Each row comes from the steps of one walk. Every step used is in the known rows, and no mark comes twice. Write the walk behind each row, first mark first.
Known rows
q -> n: [ 0.42 -0.06 -0.34  0.06 -0.06  0.14  0.32 -0.17 -0.42  0.08 -0.28  0.00
 -0.49 -0.01  0.01 -0.61  0.52  0.12]
l -> s -> p -> n -> q: [ 0.45 -0.45 -0.16 -0.13  0.39  0.51  0.46 -0.16 -0.22 -0.10 -0.29 -0.26
 -0.29  0.33  0.07  0.02  0.09  0.16]
s -> k: [ 0.30 -0.28 -0.45  0.30  0.13  0.07  0.08 -0.12  0.04 -0.11 -0.17 -0.30
 -0.31  0.27 -0.22 -0.55  0.66  0.13]
d -> q: [ 0.46  0.08 -0.45  0.25  0.11  0.22  0.22 -0.24 -0.23  0.01 -0.36 -0.02
 -0.71  0.12  0.01 -0.40  0.51 -0.01]
k -> n -> p -> s: [ 0.28 -0.04 -0.40  0.01  0.12  0.55  0.17  0.02 -0.42  0.13 -0.30 -0.04
 -0.39  0.55 -0.36 -0.39  0.01  0.23]
l -> s -> k: [ 0.32 -0.35 -0.52  0.24  0.10  0.06 -0.02 -0.20 -0.05 -0.30 -0.23 -0.31
 -0.22  0.20  0.02 -0.31  0.59  0.30]
s -> p -> n -> k: [ 0.38 -0.18 -0.28 -0.08  0.17  0.48  0.40 -0.13 -0.25 -0.03 -0.19 -0.27
 -0.13  0.39 -0.15 -0.33  0.17  0.04]
s -> p -> n -> l: [ 0.29 -0.17 -0.32  0.19  0.40  0.45  0.39 -0.23 -0.11  0.06 -0.15 -0.23
 -0.45  0.53 -0.08 -0.29  0.21 -0.04]
d -> q -> n: [ 0.51  0.20 -0.33  0.00 -0.12  0.10  0.46 -0.36 -0.53  0.15 -0.39 -0.03
 -0.81 -0.17  0.09 -0.33  0.47  0.08]
l -> s: [ 0.39 -0.25 -0.53  0.25  0.12  0.26 -0.03 -0.12 -0.24 -0.27 -0.29  0.00
 -0.30  0.22  0.17 -0.37  0.46  0.19]
p -> n -> k: [ 0.32 -0.22 -0.38  0.01  0.10  0.48  0.39  0.03 -0.44  0.07 -0.30 -0.05
 -0.19  0.64  0.13 -0.33  0.17  0.10]
n -> l: [ 0.19 -0.09 -0.45  0.40  0.41  0.26  0.21 -0.13 -0.22  0.00 -0.18  0.08
 -0.51  0.51  0.19 -0.50  0.51  0.02]
p -> s -> k -> n: [ 0.32 -0.24 -0.56  0.08  0.14  0.31 -0.01 -0.15 -0.26 -0.01 -0.16 -0.47
 -0.40  0.55 -0.35 -0.37  0.35  0.28]
l -> s -> p -> n -> k: [ 0.38 -0.21 -0.35 -0.14  0.13  0.47  0.31 -0.19 -0.35 -0.21 -0.26 -0.28
 -0.03  0.31  0.10 -0.05  0.07  0.17]
k -> n: [ 0.48 -0.33 -0.40  0.13  0.22  0.36  0.00  0.00 -0.34  0.02 -0.07 -0.08
 -0.46  0.39 -0.29 -0.52  0.35  0.05]
k -> n -> p: [ 0.37 -0.19 -0.21  0.06  0.21  0.39  0.19  0.08 -0.31  0.19 -0.14  0.05
 -0.35  0.39 -0.42 -0.46  0.15  0.09]
l -> s -> p: [ 0.43 -0.19 -0.40  0.17  0.14  0.26 -0.01 -0.31 -0.05 -0.36 -0.20 -0.19
 -0.26  0.00 -0.12 -0.39  0.45  0.13]
s -> k -> n: [ 0.40 -0.42 -0.38  0.12  0.21  0.14  0.01 -0.08 -0.16  0.02 -0.01 -0.37
 -0.36  0.39 -0.43 -0.42  0.49  0.14]
n -> p -> s -> k: [ 0.10  0.01 -0.44  0.16  0.01  0.27  0.26 -0.14 -0.02  0.03 -0.41 -0.25
 -0.24  0.42 -0.32 -0.43  0.35  0.32]
d -> q -> s: [ 0.43  0.08 -0.57  0.27  0.08  0.11  0.27 -0.38 -0.25 -0.10 -0.38 -0.10
 -0.57 -0.01  0.18 -0.47  0.56  0.23]
q -> s -> k -> n -> l: [ 0.18 -0.30 -0.52  0.26  0.47  0.05  0.22 -0.30 -0.23 -0.03  0.01 -0.36
 -0.33  0.45  0.03 -0.41  0.47  0.35]
q -> s: [ 0.34 -0.19 -0.58  0.36  0.12  0.16  0.14 -0.24 -0.16 -0.19 -0.26 -0.05
 -0.22  0.16  0.12 -0.74  0.61  0.26]

Which walk is each row?
[ 0.38  0.30 -0.29 -0.05  0.20  0.08  0.54 -0.66 -0.47 -0.06 -0.33 -0.18
 -0.77 -0.28  0.32  0.07  0.34  0.15] : d -> q -> n -> l -> s -> p
[ 0.29 -0.20 -0.41  0.26  0.52  0.34  0.14 -0.05 -0.43  0.08 -0.03  0.00
 -0.58  0.62 -0.01 -0.38  0.32  0.02] : k -> n -> l
[ 0.31  0.07 -0.28 -0.08 -0.02  0.17  0.47 -0.14 -0.65  0.04 -0.28  0.04
 -0.31  0.07  0.21 -0.50  0.43  0.17] : q -> n -> k
[ 0.23 -0.38 -0.34  0.15  0.36  0.02  0.43 -0.22 -0.05 -0.10 -0.23 -0.28
 -0.23  0.23  0.12 -0.46  0.60  0.37] : n -> q -> s -> k
[ 0.30  0.10 -0.18 -0.03 -0.08  0.19  0.50 -0.09 -0.38  0.25 -0.33  0.10
 -0.38 -0.03 -0.12 -0.53  0.29  0.15] : q -> n -> p
[ 0.30 -0.26 -0.37  0.16  0.39  0.23  0.42 -0.12 -0.26 -0.08 -0.29  0.03
 -0.31  0.25  0.26 -0.53  0.51  0.29] : n -> q -> s
[ 0.26  0.18 -0.39  0.03  0.14 -0.10  0.53 -0.57 -0.48  0.03 -0.33 -0.31
 -0.74 -0.10  0.45  0.14  0.46  0.31] : d -> q -> n -> l -> s -> k
[ 0.21  0.25 -0.35 -0.07 -0.16  0.35  0.50 -0.15 -0.51  0.20 -0.50  0.04
 -0.41  0.17 -0.06 -0.49  0.18  0.30] : q -> n -> p -> s
[ 0.16  0.11 -0.44  0.17  0.03  0.45  0.26 -0.06 -0.22  0.05 -0.47  0.02
 -0.32  0.46 -0.16 -0.53  0.21  0.23] : n -> p -> s
[ 0.26 -0.30 -0.59  0.31  0.09 -0.01  0.14 -0.28  0.03 -0.20 -0.19 -0.35
 -0.13  0.14 -0.04 -0.67  0.71  0.37] : q -> s -> k
[ 0.27 -0.28 -0.50  0.19  0.34  0.45  0.30 -0.15 -0.39  0.00 -0.27 -0.06
 -0.41  0.67  0.46 -0.03  0.14  0.20] : p -> n -> l -> s
[ 0.22 -0.29 -0.39  0.21  0.50  0.15  0.15 -0.15 -0.22  0.08  0.03 -0.30
 -0.51  0.56 -0.19 -0.28  0.45  0.13] : s -> k -> n -> l
[ 0.28 -0.27 -0.20  0.05  0.21  0.21  0.21  0.02 -0.12  0.17 -0.09 -0.25
 -0.26  0.32 -0.58 -0.37  0.26  0.19] : s -> k -> n -> p
[ 0.13 -0.15 -0.57  0.18  0.43  0.30  0.14 -0.21 -0.33  0.09 -0.12 -0.37
 -0.55  0.74 -0.10 -0.25  0.33  0.25] : p -> s -> k -> n -> l
[ 0.35 -0.42 -0.52  0.17  0.19  0.07  0.05 -0.22 -0.17 -0.10 -0.01 -0.42
 -0.20  0.23 -0.24 -0.57  0.54  0.37] : q -> s -> k -> n
[ 0.46 -0.14 -0.51  0.09  0.16 -0.01  0.20 -0.39 -0.27 -0.01 -0.16 -0.46
 -0.54  0.06 -0.19 -0.28  0.47  0.32] : d -> q -> s -> k -> n
[ 0.31 -0.32 -0.28 -0.01  0.16  0.19  0.13 -0.05 -0.20  0.00 -0.11 -0.29
 -0.14  0.27 -0.35 -0.07  0.18  0.34] : l -> s -> k -> n -> p
[ 0.24  0.38 -0.32 -0.15 -0.20  0.09  0.65 -0.39 -0.39  0.27 -0.56 -0.33
 -0.65 -0.08 -0.13 -0.13  0.24  0.38] : d -> q -> n -> p -> s -> k
[ 0.42  0.10 -0.40 -0.11  0.12  0.33  0.60 -0.48 -0.36 -0.08 -0.35 -0.34
 -0.29  0.10  0.11 -0.21  0.17  0.22] : d -> q -> s -> p -> n -> k
[ 0.43 -0.40 -0.16 -0.03  0.49  0.40  0.30  0.07 -0.45  0.10 -0.10 -0.02
 -0.55  0.46 -0.16 -0.30  0.29  0.05] : k -> n -> q
[ 0.20 -0.12 -0.54  0.34  0.37  0.26  0.12 -0.20 -0.32 -0.19 -0.24  0.06
 -0.42  0.40  0.42 -0.23  0.43  0.16] : n -> l -> s
[ 0.39 -0.40 -0.31  0.02  0.48  0.32  0.35 -0.07 -0.45  0.00 -0.13 -0.06
 -0.37  0.38  0.06 -0.41  0.32  0.29] : k -> n -> q -> s
[ 0.21 -0.13 -0.62  0.24  0.05  0.23  0.07 -0.21 -0.06 -0.13 -0.34 -0.37
 -0.35  0.43 -0.16 -0.53  0.55  0.28] : p -> s -> k
[ 0.36 -0.03 -0.56  0.25  0.09 -0.08  0.29 -0.46 -0.05 -0.13 -0.32 -0.40
 -0.46 -0.03  0.01 -0.41  0.65  0.34] : d -> q -> s -> k
[ 0.38 -0.16 -0.48  0.28  0.15  0.18  0.13 -0.39  0.03 -0.29 -0.18 -0.25
 -0.17 -0.10 -0.17 -0.75  0.58  0.22] : q -> s -> p
